Known rows, with every way that one mark hangs from another
danif{kedit}: [ 1.86 -1.79  0.87  1.80 -0.52  0.77 -3.64  2.36 -0.06  0.44  0.53  2.34
 -2.68 -1.55  2.87 -0.73 -1.29  0.91  0.13  2.99]
nazelod{vegutod{danif{dulo{dokala} kedit{neni} ruzur}}}: [ 2.08 -1.87  2.99  6.61  2.06  3.90 -6.14  2.57 -0.24  1.13  2.52  2.05
 -4.85 -0.05  3.16 -2.54 -0.47  1.16 -0.77  1.58]
zeku{ruzur{danif{dulo{dokala} kedit{banez neni} vegutod}}}: [ 2.31 -0.81  3.52  3.14  0.35  3.83 -5.15  3.96  3.02  0.71  0.31 -1.59
 -3.30 -1.90  3.41 -2.73 -1.75  1.29 -8.76  0.48]
vegutod{danif{dulo{dokala} kedit{banez neni} ruzur} nazelod}: [ 1.41  1.21  1.82  2.24  1.52  3.36 -4.05  1.26  1.35  1.51  2.66  2.89
 -2.31 -0.88  2.94 -2.93  0.20  3.55 -1.40  0.53]
robus{rizilin{kedit}}: [-0.26 -1.66 -1.00  0.27 -1.71 -1.99 -1.36  2.79 -3.29  2.24  0.55  2.66
 -1.80 -1.95  2.83  0.29 -1.22  1.74  0.24  1.60]
rizilin{kedit{neni} robus}: [ 3.53 -3.30 -0.26 -1.79 -1.79  1.33 -1.59 -0.12 -5.83  1.03 -1.08  1.21
 -2.17 -1.76  4.16 -0.07 -2.14  3.35  0.37  3.65]
nazelod{vegutod{danif{dulo{dokala} kedit ruzur}}}: [-0.10 -1.34  2.60  7.12  1.07  2.60 -5.80  3.31  2.11  0.97  2.59  2.99
 -6.61  0.92  3.24 -1.65  0.46 -0.55 -0.21  1.83]
golutas{danif{dulo kedit{banez}}}: [ 2.47  1.61  1.72  3.02  0.86  2.36 -3.18  1.16  1.47 -1.55  2.73 -0.52
 -4.89  0.14  3.47 -0.79 -0.12 -0.09 -3.12  1.30]
dulo{dokala}: [-1.40 -1.43  2.15  0.19 -1.66  1.08 -4.29  2.51 -1.14  1.58 -1.33  2.94
 -3.21  0.60  2.32 -1.32 -1.47  1.39 -1.72  2.40]
danif{dulo{dokala} kedit{banez neni} vegutod{nazelod}}: [ 4.19 -0.21  3.56  1.06  0.74  2.16 -5.59  0.20  3.58  1.08 -0.18  0.67
 -1.19 -1.04  3.75 -1.82 -1.91  3.08 -3.10 -0.82]
rizilin{robus}: [ 1.48 -1.52  0.09  1.03 -2.23  0.36 -2.83 -0.64 -2.00  1.19 -1.02  3.13
 -3.87 -0.52  3.68 -0.08 -1.79  1.42  2.08  3.21]
ruzur{danif{dulo{dokala} kedit{banez neni} vegutod{nazelod}}}: [ 1.88 -0.63  3.17  1.09  0.52  3.20 -5.08  0.18  2.71  0.91 -0.59  0.06
 -2.33 -1.31  3.29 -1.68 -0.98  1.66 -4.97  0.41]
ruzur{danif{vegutod}}: [-2.44 -3.93  1.92  1.91 -1.26  0.97 -3.20  2.14 -2.55  1.40 -2.96  0.74
 -2.90 -1.68  2.64 -1.20 -1.30 -0.77 -2.36  3.50]
vegutod{danif{dulo{dokala} kedit{neni} ruzur} nazelod}: [ 0.97 -1.63  2.14  3.10  1.89  1.61 -3.23  2.19  0.44  1.52  1.26  3.37
 -2.52 -1.05  1.91 -2.05  0.24  2.92 -0.67  1.53]
ruzur{danif{vegutod{nazelod}}}: [-3.78 -4.00  2.68 -0.25 -1.82  0.42 -1.57  1.31 -1.02  2.08 -3.16  2.44
 -2.80 -2.00  2.16 -0.52 -0.94 -0.07 -1.17  3.40]
nazelod{vegutod{danif{dulo}}}: [-2.25  1.22  2.22  4.73 -0.27  2.32 -3.46  2.09 -2.71  2.26  1.86  2.05
 -3.44  1.06  4.39 -1.55 -0.16 -1.51  0.81  2.56]
danif{dulo kedit{neni} ruzur vegutod}: [ 5.72 -4.25  2.32  4.96  3.07  1.66 -4.42  2.12 -0.45 -0.76 -0.66  0.15
 -2.46 -3.90  2.96 -1.90 -2.22  2.43 -0.66  0.47]
zeku{ruzur{danif{kedit{banez} vegutod{nazelod}}}}: [-1.47 -2.03  2.82  0.18 -2.06  1.96 -2.14  3.68  4.49  1.73  0.03  1.48
 -4.02 -3.42  2.95 -1.33 -1.02  0.66 -4.40  2.74]
vegutod{danif{dulo} nazelod}: [-3.50  1.44  1.26  1.33 -0.45  0.02 -0.53  1.94 -2.26  2.63  0.59  3.59
 -1.06  0.03  3.09 -1.11  0.54  0.18  1.24  2.61]
danif{dulo{dokala} kedit{banez} ruzur vegutod}: [ 3.34 -1.16  2.56  4.59  1.28  2.11 -6.57  2.36  4.51 -0.63  0.11  1.12
 -4.91 -1.21  3.54 -2.08 -1.28  1.65 -2.34 -0.92]
rizilin{kedit robus}: [ 1.28 -2.89 -0.54 -1.11 -2.67  0.25 -1.28  0.90 -3.55  0.80 -0.89  2.11
 -3.79 -0.69  4.33  0.79 -1.35  1.64  1.22  3.77]

Rows
[ 2.62  0.96  2.79  5.55  1.75  5.65 -6.92  1.62  0.68  1.06  3.85  1.51
 -4.60  0.01  4.21 -3.39 -0.56  1.78 -1.71  0.52] | nazelod{vegutod{danif{dulo{dokala} kedit{banez neni} ruzur}}}
[ 4.09 -0.58 -0.54 -2.64 -2.12  3.19 -2.58 -1.01 -4.78  1.01  0.36  0.67
 -1.96 -1.73  5.11 -0.95 -2.27  4.01 -0.31  2.54] | rizilin{kedit{banez neni} robus}
[ 0.93 -4.20  2.55  1.25 -0.73 -0.75 -3.10  1.62  2.57  1.38 -1.60  2.76
 -2.15 -2.25  2.73 -0.20 -1.58  1.05  0.99  2.35] | danif{kedit vegutod{nazelod}}
[ 0.56 -1.76  1.35  2.62 -0.80  2.34 -4.89  1.55  1.29  0.46 -0.25 -0.03
 -3.31 -2.22  3.73 -1.75 -1.10 -0.32 -3.34  2.71] | ruzur{danif{kedit{banez} vegutod}}
[ 2.02 -3.72  2.58  3.36  1.50 -0.07 -2.59  2.09  3.34 -0.23 -0.86  2.88
 -4.35 -3.26  2.59 -0.30 -0.97  1.41  1.33  0.70] | danif{dulo kedit ruzur vegutod{nazelod}}
[ 0.35  1.37  2.39  6.07  0.77  4.24 -6.57  2.41  2.83  0.86  3.87  2.52
 -6.42  0.96  4.28 -2.59  0.32  0.02 -0.86  0.84] | nazelod{vegutod{danif{dulo{dokala} kedit{banez} ruzur}}}
[-0.34 -3.07  1.76  5.80  0.14  2.37 -4.51  3.10 -0.27  1.29  2.63  3.43
 -5.54 -1.20  3.19 -1.85 -0.17 -0.18  2.29  3.68] | nazelod{vegutod{danif{kedit ruzur}}}
[-0.49 -0.47  1.42  3.07 -0.06  1.89 -1.56  5.29  1.25  0.16  1.53  0.74
 -4.80 -2.06  2.64 -0.60 -0.17 -0.85 -4.75  2.97] | zeku{ruzur{danif{dulo kedit}}}
[-0.23 -1.07  1.10  6.01  1.52  0.88 -4.62  4.07  1.15  0.65  1.78  2.80
 -4.14  0.23  2.41 -2.07  0.78  0.56 -1.00  1.79] | vegutod{danif{dulo{dokala} kedit ruzur}}
[ 2.63 -0.37  2.37  1.26  0.87  3.08 -3.40 -0.31  0.78  0.70 -0.09 -0.23
 -1.58 -2.94  3.81 -1.57 -1.15  1.36 -3.10  0.95] | ruzur{danif{dulo kedit{banez neni} vegutod{nazelod}}}
[ 2.43 -0.87  1.97  4.11  0.75  5.35 -5.57  1.27 -1.52  1.34  3.75  1.97
 -4.06 -2.09  4.16 -3.58 -1.16  2.24  0.73  2.47] | nazelod{vegutod{danif{kedit{banez neni} ruzur}}}
[-0.84 -2.96  3.12  2.65 -0.06  0.47 -3.95  1.93  4.15  0.99 -1.79  1.54
 -4.00 -0.30  2.32  0.08 -0.09 -0.63 -3.54  1.67] | ruzur{danif{dulo{dokala} kedit vegutod{nazelod}}}
[-2.02 -1.22  0.80  1.61 -0.86 -0.39 -1.84  2.30  0.06  2.51  1.27  3.88
 -1.40 -0.81  2.57 -1.16  0.37  0.72  1.59  3.92] | vegutod{danif{kedit} nazelod}
[ 0.37 -1.91  1.17  1.12 -0.07  0.86 -2.10  1.22 -1.98  2.67  1.30  2.96
  0.44 -1.73  2.44 -1.96 -0.56  2.35  0.72  3.79] | vegutod{danif{kedit{neni}} nazelod}
[ 2.74 -0.76  1.00  2.87  1.46  2.83 -3.17  1.37 -2.44 -0.17  0.70 -0.19
 -2.10 -2.27  2.95 -1.26 -0.72  0.60 -3.12  2.56] | ruzur{danif{dulo kedit{neni}}}
[-1.13 -5.13  3.11  0.31 -0.59  0.25 -1.91  1.99 -0.22  1.45 -2.84  4.05
 -3.71 -3.25  2.13 -1.03 -1.80  2.12  1.99  1.95] | danif{ruzur vegutod{nazelod}}
[ 3.35 -5.90  4.78  3.58  2.52  1.33 -3.46  1.39  2.86 -0.77 -1.34  0.58
 -5.36 -1.24  1.10 -0.71 -0.73  2.41 -3.44  0.48] | golutas{danif{dulo{dokala} kedit{neni} ruzur vegutod{nazelod}}}
[ 5.73  0.98  1.24  2.60  2.23  4.05 -4.39  1.18 -0.52 -0.91  2.47  0.89
 -3.01 -3.38  3.68 -2.52 -1.67  3.53 -0.96  0.16] | danif{dulo kedit{banez neni} ruzur}
[-4.01 -0.46  2.12  2.07  0.14  0.80 -2.11  2.86 -0.36  2.23  0.14  4.83
 -3.78  0.41  1.82 -1.59  0.96  1.40  0.03  1.75] | vegutod{danif{dulo{dokala} ruzur} nazelod}
[ 0.46 -0.19  0.74  3.46  0.52  1.59 -2.91  2.24 -0.20 -0.38  0.82  0.78
 -3.96 -1.14  2.93 -0.31  0.10 -1.14 -2.44  2.90] | ruzur{danif{dulo kedit}}
[ 6.25 -1.42  2.16  4.02  2.65  3.21 -5.17  1.13  0.54 -0.75  0.67 -0.18
 -2.51 -3.93  4.05 -2.77 -2.29  3.00 -1.06 -0.57] | danif{dulo kedit{banez neni} ruzur vegutod}
[ 4.39 -5.95  4.31  5.70  3.16  1.95 -4.99  2.23  1.53 -1.51 -1.15 -0.80
 -5.40 -1.01  1.42 -1.46 -1.21  1.87 -4.75  0.57] | golutas{danif{dulo{dokala} kedit{neni} ruzur vegutod}}
[ 3.26  1.12  2.01  5.67  2.07  5.38 -5.27  0.92 -1.17  0.73  4.42  1.05
 -4.20 -1.66  4.66 -3.26 -0.74  1.42  0.34  1.17] | nazelod{vegutod{danif{dulo kedit{banez neni} ruzur}}}
